Each row comes from the steps of one path. Every step used is in the known rows, and no mark comes twice. Write the path behind each row, first mark first.
Known rows:
sakit, rabam, siker, duso: [ 26   5  -8  -4   4 -18 -19 -14  -4 -15 -23   8  -5  -1   9   7  22 -24
 -11  -3   4]
zonez, sakit, rabam, siker: [ 19 -15   1 -16   1 -12  -7 -28   4 -20 -12   1   8   6 -15   1  14   9
  -6   4  -2]
rabam, siker: [  7  -3  -5 -21   4  -8  -6  -2  -5 -11 -13   4 -12   8  -1   2   8 -19
  -6   2   0]
retev, lele, dunek, sakit: [-24 -13  -3  81  -2  16  12  -4  -2  11  11   1 -14  -8 -15 -10  -2  12
 -13  17  -3]
rabam, siker, duso, sakit, dunek, lele, retev: [-40  -7 -12  17  -2  -6 -23  -1  -3 -11   0  17 -23  35  17  -5 -10 -62
 -15   7 -25]
dunek, lele, duso: [-16 -10   4  13  -6  -2  -2  16 -15   7  15   0   9  22  -3   6  -6  20
  -6   1  -3]
zonez, sakit, rabam, siker, duso: [ 18 -13  -6  -5   4 -16 -16 -25   0 -20 -19   6  15  -1 -20  -3  14 -17
 -15   3  -3]
duso, sakit: [-17   1  -1  -5   2  -1  10   2   7   1   6 -11 -12  -4  -8   3   4 -17
  -1   4   3]
siker, duso, sakit, zonez: [-25  20  -2   6   7  -5   5 -13   3   1   2  -1 -15  -8 -11   1  -5 -36
 -12  -1  -3]
retev, lele, duso, siker: [-10 -13   5  49  -2   7  -9  15 -12   4   0  10 -10  -2 -20   6 -10  24
   3   7  15]
lele, retev: [-12   5   3  32   5   8  -6  -8   1   7   6  15  -5  10   6  -2   0  -4
   4   0  -9]
siker, duso: [ -1   2  -7  11   3  -1  -9   2  -3  -1  -6   5   5  -9   1  -2   1 -27
  -9  -1  -1]
sakit, dunek, lele, duso, siker, rabam: [-18 -21   2  -4  -3  -9 -20  28 -16 -13   0  23  -5  25  10  19 -19  14
 -14   5  -3]
retev, lele, dunek, sakit, rabam, siker: [  1 -10  -5  66   4   1  -1 -20  -3  -3  -7   5 -25   1  -3  -1  21  10
 -17  14   2]
siker, rabam: [  2   0   0 -18  11   1  -7   3   3  -4   1  17 -14 -11  -3  11  11  -8
  -8   9   0]
zonez, sakit, dunek, lele: [-25 -30   0  -2 -17   2  -4  -6  -3 -14  11  -2  22  26  -3 -15 -27  13
 -11   5 -24]
duso, siker, rabam, sakit: [  1  -3   7 -17  27   0  -7   7  -7 -10 -15  12  -8 -19  -9  13   2 -11
 -21   6  15]
sakit, dunek, lele, duso, siker: [-19 -22   2  14 -13 -10 -16  27 -18 -11  -2   3   8  33   9   6 -28  21
  -7  -2  -2]
retev, lele: [ -7  -6   1  32  -1  15  -5  -3   2   7   5   5 -14 -11  -5  -7   0   4
   1   9   0]
dunek, sakit, rabam: [ 19  -2  -2  34  12  -9   2 -12   7   4  -6  -8   6   3  19   9  10  30
  -9  -2   3]
siker, rabam, sakit, dunek, lele: [-26  -9   4 -34  10   3  -5   5 -13 -12   9   6  -4  11  13   1  -6 -16
 -26   8  -9]
siker, duso, sakit, rabam: [ -1   7  -4  17   6 -11  -5 -11   7  -2  -4  -5  -6 -18  -6   5  18 -24
  -7  -1   6]
rabam, sakit, dunek, lele, duso, siker: [-31 -17   6  -3  -2  -7  -6  22 -29 -11   1  -7  17  26   8   1 -27  12
 -21  -2   7]
zonez, sakit: [ -8 -18   3  -1  -3   0   5 -11   3  -9   7  -2  21  -4 -25 -11  -9   9
  -2   8  -7]

Which path is each row?
[-12   0 -12 -14  10 -12  -8   1  -1  -8 -13   1 -21  -2 -10   1   9 -62
 -13   5   0] : rabam, siker, duso, sakit
[-10  -9   3 -31  16  -3 -10   7 -10 -23 -13   9  -9  -5  11   7 -10 -16
 -19   4  10] : duso, siker, rabam, sakit, dunek
[-20  -5 -16 -32  -5 -16 -11   1  -4 -24 -13  -1 -20  12   9  -3  -5 -65
 -10   4  -3] : rabam, siker, duso, sakit, dunek
[-24 -16   1  -1 -19  -9  -6  15 -17  -5  15  -1  10  35  15  -2 -17  21
  -3   0 -10] : sakit, dunek, lele, duso
[-36 -26   3  30 -12   7 -12 -14  -2  -6  17  14  16  35   5 -18 -27  11
  -7   6 -32] : zonez, sakit, dunek, lele, retev
[-25   9   1  49   4   0  18 -16  -8   3   6  -2  -5   5 -10  -2  -7  11
 -18   2  -7] : lele, dunek, sakit, zonez
[  0  -9 -11  75   7  -1 -12 -18  -6  -3 -13  10 -20 -10  -6  -4  22 -16
 -25  16   2] : retev, lele, dunek, sakit, rabam, siker, duso
[-16  -4  -4  49   1   2  15   0  -5   1   5  -4   1   2  -9  -3  -1   8
 -14   9  -2] : lele, dunek, sakit
[-10   3   5 -37  24   4   3  -3  -7  -3   4   8  -8 -19  -4   7  13 -16
 -18   8   9] : siker, rabam, sakit
[  4   5   1   9   3  -9   6 -12  10   0   3 -10 -11  -8  -5  10  17   2
   1   0   6] : duso, sakit, rabam
[-15  -5   4  14  -2 -10   4   2  -7   8  17  -8   0  16  -9  16  12  19
  -5   1   2] : dunek, lele, duso, sakit, rabam
[ 10  -4   3  -1  17  -2 -16  11   2  -7 -18  22 -18  -8  -4  20  -2  -5
 -11   4   6] : duso, siker, rabam
[ 12 -14   5  10  -2  -5   0 -26   6 -10   0  -5  22  -6 -16  -4   6  29
  -2   0  -2] : zonez, sakit, rabam
[-34 -13   7 -37   6  -4  -6  14 -26  -9  20   5   7  12   8   6  -2   3
 -23  10   0] : siker, rabam, sakit, dunek, lele, duso
[-27 -16   6   4   9   4 -14  13 -21 -14   3  19 -17  -8  -3   4  -9   5
 -15  13  19] : retev, lele, duso, siker, rabam, sakit, dunek
[  9  -4  -6  36   5 -13   4 -16  -7 -12 -11  -2 -11   8   4   6  21   5
 -17   5   2] : lele, dunek, sakit, rabam, siker
[-35 -12  -4  -9  -8  -2   3   8   1  -6  10 -12 -11  24   6  -3 -18 -13
  -8   3 -16] : duso, sakit, dunek, lele
[-47  -7   0  24  -6   5  -4  -2   1   2  18   5 -14  33  17  -5 -17 -18
  -4   4 -25] : duso, sakit, dunek, lele, retev
[-34  -9  -1 -16 -15 -14   8  11  -9  -9  17 -10  -1  15   0   0  -7  -4
   7   5   9] : lele, duso, sakit, dunek
[-19  -3   3 -53  12  -2  -1  -4 -10 -17   2   7  -6  -9  11   0   3 -19
 -15   7   4] : siker, rabam, sakit, dunek
[  6   0 -11 -11   6  -9 -15   0  -6 -11 -19  11  -7   3   0   1   7 -42
 -13   1  -1] : rabam, siker, duso
[-27 -13 -14 -18  -3 -12 -13   8  -6 -18  -7  -1 -17  24   8  -4 -11 -54
 -20   5 -17] : rabam, siker, duso, sakit, dunek, lele
